Every row comes from one small tree of marks. The marks that hang from a mark follow it in brackets, in alphabetical order. Every link used is in the known rows. Which tree was each row made from?
Known rows
G{S{W{Q} Z}}: [ 44   7  17 -37  20  11  39   6  11  27  30  10   7  18   0 -11   9 -29
 -40  20  20  -8   0  13  -2  15  47   2  -2 -14   8 -14 -33  -2 -36  -9
   7   8  17 -21 -11 -26  -8 -15   1   0  43 -52  -1]
Y{J{K{D{N V{U} Z}}}}: [-23 -25   0   1   2 -20 -28  -8   2 -12 -19 -17  12  -2  -5  13  -9   8
  25  26 -13  -6 -17 -20   4  -7   8 -27  -8 -11  -1   1 -11 -25  12  32
  26   1 -14  14 -17   8  32  13  -6   1   5  14 -16]
N{D{K V Z}}: [ -6   7 -10  35 -11 -32   2   8  -9  -4  -5  13   5  -9  -3   0 -12  20
  15 -11  -1   5 -15   6  13  15   4  -7   6  15  -9  -6 -10  -4   1 -17
  -1   6 -12  11  16  19  -3  -4   3  -9 -24   2 -13]
R{G N{D{V}}}: [-22  15  -8  24  -9  -2  10 -17  27  -8   0  14 -11 -10  17   9  19  13
   9 -15  -8  12   1  -2   4  -9   3   3  -6  18  -9  11  20  10  14 -23
 -14  -4  20  -1  12   8 -22 -16  -5 -19 -12   6  20]
Y{J}: [ -7  -5 -17  -4   1  13  13 -17  14   0   0 -18 -18   2  23   7   6 -14
 -32   2 -30 -12  10  16  13   0 -12  -2  25 -13  21  -1   2 -11  -1  -2
   2 -11  15 -24   1  -6  -9  11  23   4   5 -16  29]
R{G{S{Z}}}: [  6  28  25  -1 -14  22  23   4  18   5  40  21 -15  13  -3  10  17 -23
 -23   4  13  -4  -4   8   0  -3   7   1   7   8   4   1  -9   6   0 -23
 -16 -23  30 -24  -4 -24 -28 -38  -7   9  14 -45   4]
J{K Y}: [-10   2 -46  -7  18  17  13 -13  25   2  15 -14 -12 -18  -3  30   8   4
 -19   8  -3   9  -3   3 -15 -11 -21  18  20   2  21   6   7 -12 -34   8
   4 -26 -13 -17  -3  -7  -9   2   8 -13   5  12  14]
D{K}: [ -1   1 -10  15   0   3  18   8   5   6   7   5 -14   4   4  -5  -4  -1
 -21  -1 -13   7  10   8   3  14 -17  15  10   5  12   3   8   0   1 -12
 -13 -14  -8  -3  -1   1 -10   2 -15   0 -11 -15  14]
N{D{K V{U} Z}}: [-16  -2  17  27 -16 -32  -9  18 -11   6  -3   4   7 -11  -4   5 -20   8
   1 -13 -10   3 -12   2  12   9 -10  -4   2   4  -8  -4  -6  -9  11  -3
  13   0 -27  18  17   6  18  -3  -3   6 -31  11 -20]
K{D{N V Z} J}: [  2  -9  23  -2  -4  -9 -28  -5 -21 -19 -14   3  14  26   0  -7   2  12
  36  -7   7  -3  -8  -3  11  -1  10  -9 -19  -7 -29   0   3  14  23   9
  -1  23  12  24 -13  18  11   7  -2   2  10  11  -8]
A{S{W}}: [  3   7  -1 -10  12   8  13   9  18  17  20  -1   5   4  11   8  20 -24
 -41  14  -2   4  23  15   9   1  -4 -15 -13  -6  24  -6  -3   3 -33  -3
 -13 -16  -5  -4  14  -4  -1   9  -4  -7  10 -17  23]
G{S{Z}}: [ 13  21  19  -4  -8  24  13   2   2  14  30  16  -5  15  -3   7   2 -30
 -38   0  11 -13 -13  18  12  12  20  -1  14  -5   0  -4 -15   5  -8  -6
  -5 -21  19 -28 -12 -23  -4 -11   9   9  21 -48   8]
N{D{V}}: [-13  13 -14  11 -14  -7   8 -11   8   3  -2   6   0  -3  15  12   9   3
  -9 -17 -23   2 -17  22  18   7  -5   8  10   3 -15  -6   1   1  -5 -10
  -9  -1   6   6  10   4 -11  11  26  -2 -10   3  12]
D{K{J} N Z}: [  7   0  11  16 -12 -10  -5  15  -7   3 -13   0  10   9 -10 -10 -17   0
   5  -3  13   5  12  -5 -12  -3   1  12  -8  -5  14   4  -4   4  24   0
  -6  13   7   4  -6  31   9   5 -16  -2  -8  -1 -13]
N{D{K Z}}: [  1  12 -10  21 -16 -25  11   7  -8   2   0  -4   1 -10  -4  -5  -8  16
  -1 -12   5  -4   1  13  -4   8   0  -7  16  18  13   5   3  -3  -4 -21
  -3  -5   6  -1  13  10 -20   2  10   1 -23 -12  -3]
G{S}: [ -4  15   7   4 -13  17  23 -11   9  -2  25   1 -19  17   9   6  10 -15
 -35  -6  -4  -8  -3  26   6  15  12  12  21   5   6   2   3   2 -12 -17
  -3 -24  16 -17   1 -11 -10   1   0   9   5 -30  17]
K{J}: [ -4  -4   3 -17  -5  16   6 -18   2   5  -6 -11 -10  16  12   4  17  -9
 -21 -16 -14  -4   9  20  -6   5 -19  23   8 -17   1   4  12   3   8  -9
  -7   2  17  -5  -1  -9  -4  11  10  17   6  -1  26]
K{D{N V{U} Z} J{Y}}: [ -2 -11  29 -13  -3   7 -39   7 -21  -4  -5  -8  21   9 -10   6  -7  -8
  27  -2   7   0  -3 -13   2 -20 -11 -11 -21 -21 -14  -2   9   6  14  34
   9  10 -11  23  -4   3  28  -5   3  -1   2  36 -25]
J{K{D{V Z}} Y}: [ -7  -7 -31   3  18  -2  -9 -12  -7 -30   5  -5   8  -5 -16  18   8  32
  33   8   5  -2 -27  -8   1  -2  -3 -14  -6  14 -12   6   4  -8 -30   7
  16  -8 -24   9  -2   0   0  -6   9 -12   7  21  -9]
R{G{S{W Z}} N{D{K}}}: [ 26  35   4   5 -17   3  36  15  17  20   3  28 -18 -25  -2 -28   3 -22
 -13  10  40   2  20 -10 -18  -1  34 -14  -4  21  18   2 -17  -1  -9 -27
 -23  -6  15 -32   5 -20 -25 -38 -36  -9   3 -40   7]
R{N{D{V}}}: [-14   7 -20  20  -5  -1   8 -19  13   2  -9  13 -10  -9  18  -1   7   7
  -5 -20 -10   3 -11   6  12   5   9   4   8   6 -14  11  15   7   8  -8
  -4  -2  10  -8   4  10  -4  12   8 -19 -12   4  24]
J{K{D{N V{U} Z}} Y}: [-12  -9  -5   2  12  -8 -27   8  -2 -13  10  -5  18  -9 -21  24  -8   7
  28  21  10   9 -18 -24  -2 -18  -2 -14 -17   1  -3   1   3  -6  -7  42
  21 -13 -28  21 -17  10  22   0  -8 -10   2  33 -27]
D{K{J} Z}: [  3  -6  15   7  -6  -6   5   3  -9  -4  -6  -4  -1   9  -4 -11  -5   6
   3 -13   4  -7  12   2  -9  10 -15   9   4  -2   9   3   2  -4  15 -19
   1  16   0   0   8   7   8   2  -6  12 -13  -2  -6]
N{D{K V}}: [ -8   8 -13  22 -11 -19  10   5   2   5 -13  17  -5  -7  16  -4 -10  12
  -6  -7 -20  10 -10  15  15  24  -6   4  10  14 -14 -11  -3  -3  -5 -13
 -17  -1 -12   9  12   4  -7   6   4  -2 -19   5   8]
A{B}: [-20   8  14  -2  13  28  20  -5   3  27  26 -13 -18   3  15  23  13  -6
 -30   2 -14  -9  -2  10  13   1 -10   3  16   0   1  -7   0  18   0 -12
   3  -8  13 -12  -1  -5 -13  -8  15   6  -1 -18  21]
B{K{D{N V Z} J{Y}}}: [  9 -15 -13  -8  11  -5 -30   5 -13 -25 -15   2  12   4 -11  -4  -7   0
  38   1  -7   1  -1 -18   9 -12  16  -6 -11  -2 -15  -1 -10   3  13  16
   8  25   5   5 -12  20  18  20   3   2  18   6 -17]
K{D{N}}: [ -4   0  -3   3   0   9  -4  -7   0   3   2  -2  -3  16   9  -7   3   0
   4   9  -7  -2   6   8   0   1   2  -7  -3  -1  -4   4  22  25  11  17
 -17 -16  19   4 -22   3 -25  13  -1  -5  12 -11  24]
W{Q S{Z}}: [ 10  -3   6 -29  27   8  33 -10  19  34  47  12  -5  34  11  -6  10 -17
 -38  24 -12  -9 -15  26 -16   0  23  29   1  -2   9 -13 -16  18 -19   8
  10   3  30  -3 -17 -24 -25   9  21  -7  24 -39  -2]
B{K{D{N V{U}} J{Y}}}: [ -6 -27   4 -23   7   9 -32  10  -9   0 -23  -3   0  -3   4  -3 -10 -20
   4   7 -22   5  10 -12   2 -10  -3  10 -14 -21 -11  -7   2  -2  22  43
   4  11  -9  12 -15  -3  33  24  -6  18  21  23  -2]

Write each row's tree
[  4  32   8  28 -19  -6  16  10  13   6   5  46 -13 -20   1 -20  -9  -2
   1   2  23   9 -10 -19   3   2  33 -13   1  28 -14   0 -17   2  13 -27
 -19  -3  19 -15   4  -7 -12 -36 -26 -13  -8 -22   2] -> R{G{S{Z}} N{D{K V}}}
[  3 -13  25 -40  30  -4   3   6 -21  22  -6 -21   4  -5   4 -14  24  -9
   6  19  -3 -22  33  -6   5  -2  25 -38 -26   1   5  -8 -21   1  -1 -23
  10  29   6  -1  11 -17  16  19   9  28  23 -21   0] -> A{B{K{D{Z} J}} S{W}}
[ -2 -10  23   5  -2  -2 -19  19 -13   0   4   0   9  -5 -15   9 -16  -9
   3 -13   1   6   3 -15   4  -4 -32   7  -7 -13   3  -8  -2 -18   5  12
  17  12 -40  14  15   3  32 -14 -13   4 -18  32 -29] -> D{K{J{Y}} V{U} Z}
[ -4   1  10  -3 -13 -14 -20  15 -12   5 -14  -6  11 -24  -4   4 -17  -4
   4 -16   2   6   0  -5  -3  -8 -22   2   3  -8  -3 -11  -5 -17  -2   4
   8  15 -30  16  27  -3  19  -9   9   5 -28  39 -26] -> N{D{K{J{Y}} V{U} Z}}
[  4   6  -1  33  -2 -10   4  20  -1  -2  12   4   5   5 -13   0 -18   2
   2   3  13  11   2  -7   1   2   3   0   4   8  20   4  -5  10  11   7
  -5  -6   0   2 -10  40   0  -1 -25 -11 -15 -16  -9] -> D{K N Z}
[ -8  -5 -19   8   4 -12  -7 -12  -1 -13  -1 -12   8   5 -15   4   3  28
  30  17  14  -2 -11  -8 -19  -3  15 -12  -7  10  -1  16  12   6   1  16
   7 -13   9   7 -25  11  -5  15  -9  -4   7  -3  -1] -> J{K{D{N Z}}}
[ 12   5 -22 -13 -10   2   2   2  -1  14 -26  -9  -6 -25   9 -12  -7  -4
 -16 -10   2   6  16   9 -21  -2 -21  16  22  -3   5  -7   6  -9 -12  -9
 -18   2  -3  -8  21 -14 -23   4  21   0 -16  24  13] -> N{D{K{J{Y}}}}
[  3  22   6   1  -3  19  36  -7  25  -6  24  13 -20   8  10  -3  26 -26
 -22  -2  18   2  23  -4 -15  -4  18   5  -7  11  27  16   8   2  -8 -22
 -15 -17  12 -33   0  -9 -13 -27 -45  -7  11 -27  26] -> R{G{S{W}} N}
[  8  -7  -6 -33   5  26  -3 -19  -7   2 -12 -19 -12   5  12 -10  15   3
  -3  -3  -7  -8  14  10 -10  -8 -21   3   2 -12  -4   0  28   3 -10   3
 -10  -5   8  -2  -1 -31 -21   5  29   8  13  16  19] -> K{D J{Y}}
[  1  -2 -32  -3  15   4 -12 -10   4 -13   5 -15   8  -7 -22  13   0  15
  25  21  22   7  -5 -15 -21 -19   6 -15   2   6   9  11   9  -1 -23  24
   0 -21  -4  -1 -15  12 -16   6   7 -20   8   9  -8] -> J{K{D{N Z}} Y}
[-22  -6  27  27  -7  -4 -25  19  -1   1  20   5  13  12 -14  26 -13 -13
  -2  -7  -3   6 -19  -6  23  -5   0  -1  -9 -10   1   1  -4   6  22  32
  13  -2 -14  17  -7  32  33  -1 -17  -5  -6   3 -23] -> D{N V{U} Z}
[ 31  12  20 -25  22  18  42  -3  28  13  36  14  -5  11   6 -19  23 -29
 -23  20  33   2  16 -13 -19  -4  50   2 -13   5  24   4 -14   7 -17 -15
  -3   5  32 -34 -13 -20 -19 -38 -27 -14  35 -47   6] -> R{G{S{W{Q} Z}} N}
[-15 -19 -34 -10  14  -4   0 -33  11 -21 -26  -8  -7  -2  19   1  11  22
  13  21 -32  -6 -12   2   9  14  -2  -8   4   3 -15   1  -1 -23 -10   1
  11  -2  -6  -4 -11 -16  -2  17  16   9  11  11  21] -> Y{J{K{D{V}}}}
[  8   6 -19  -5  -6  -1  -4   4  -4   5 -28   4  -3 -23  12  -7  -9   5
  -5 -10 -10  14   2   5   3   3 -17  14  11   2 -14 -15  -6  -8 -13  -7
 -13  11 -16   6  21  -4  -5  -3  18  -5 -18  31   2] -> N{D{K{J{Y}} V}}
[ 15  -3  -3  -3   1   3   2  12  -9  -5   1  -5   4  -4 -13  -4 -10   0
   0 -13  16   2  12  -4 -13 -10 -20   8  10   0  19   2   2  -5  -8  -7
   5   5 -13  -6  13   4   1 -12   3  -3 -14  12 -10] -> D{K{J{Y}} Z}
[  7  -8   8  -7   1   6 -33   4 -16 -23  -6  -2  21  11  -8   0  -4   3
  37  -4  13  -1  -7 -12   8 -17   6  -9 -18  -7 -19  -5   4   9  -2  19
  -2  15   0  18  -5  14   4  -2  15 -14   8  22 -16] -> K{D{N V Z} J{Y}}
[  7 -22   4 -12   0 -11  -5 -17 -20 -18 -21 -17  -7  12  -1 -19  13  11
  20 -15 -14 -14  16   7  -9   7   8   0  -2  -3 -11  12   4  -1  26 -14
  16  16  23  -1  -8 -12   6  26  10  31  19 -13   6] -> B{K{D{Z} J}}
[  2  -1  16  21 -10 -20 -16  18  -6 -11 -12  17  16  15 -10  -5 -19   3
  23  -4   8  10  -6 -15   9   7   3   7 -11   2  -5  -6 -15   3  21   3
  -3  28  -9  15   0  45  31   3 -25  -5 -13   7 -23] -> D{K{J} N V Z}
[-25  -6   5   9   7 -17 -23   1  -7 -12  -1   0  11   4 -14  14  -3  17
  30  13   2   5 -17 -15   0  -2   5 -12 -21  -2 -14   6   5   0  15  34
  22  -3 -18  26 -21  11  28   7 -19  -1   1  18 -22] -> J{K{D{N V{U} Z}}}
[-18  -4  21  38  -5 -21 -14  36  -3   3  14  14  10   7 -18   7 -27  -7
   3   3   0  13  -7 -17  18   1  -4   2 -13  -3   5  -3 -10   4  22  26
   6   1 -24  19  -6  36  35  -2 -35  -2 -22   6 -33] -> D{K N V{U} Z}
[  8 -22 -21 -33  12  16  -1 -14  -6  -8 -21 -18 -17  -7   4 -15   8  -4
  -2  -4 -19 -11  20   8 -17  -5  -9  14  10  -6   2   4  14  -5   2   1
   3   5  15 -12  -6 -28  -7  21  15  24  20   2  16] -> B{K{D J{Y}}}
[ 13  -5   2 -27   3  14 -15 -20 -21 -12   1 -19   4   5  -5  -8  10   9
  22  -8  10 -17   8   5 -10 -13 -12 -12   1 -10  -4   8  18   2  -2  -4
   5   1   7   1   5 -18 -15  -6  29   3   8  10   2] -> K{D{Z} J{Y}}
[ -3  -2 -42 -17  18  11   6 -23  10  -6   2 -14  -9 -14   2   8  12  18
   0  17   0  -2  -4   3 -18  -4 -18   0   8   7   4   7  22  -4 -31   9
   1 -30  -9  -5  -8 -27 -25   5  16  -4   8  16  23] -> J{K{D} Y}
[ 10   0 -12 -11  -1  18   8   3   5   7  -5  -2  -9  -7   6  -4  -4 -11
 -20  -1  -2   6  15  -1 -11  -4 -33  19  12  -5  21  -4   5  -5 -11  -3
 -10  -3 -10 -10   6 -13  -6  -2  -1   0  -7  15  11] -> D{K{J{Y}}}
[  2   0   2  11 -18 -31  -2   2 -14  -8 -27   5  11  -6   1 -12  -7  20
  20 -18  -1   0  -8   5   9  12  -3   2   2   3 -22  -4  -9  -9  10 -24
  -2  28  -5  17  20  15   6   4   5   1 -20  15 -11] -> N{D{K{J} V Z}}
[-12  -7  29   6 -21 -29 -14  12 -17   5 -25  -4   8  -8  -1  -7 -16   6
   3 -22  -5   2  -4   3   3  13 -14   3  -2  -4 -15  -8  -7 -17  24  -7
  11  24 -14  25  19   1  27   3   1  18 -26  25 -20] -> N{D{K{J} V{U} Z}}
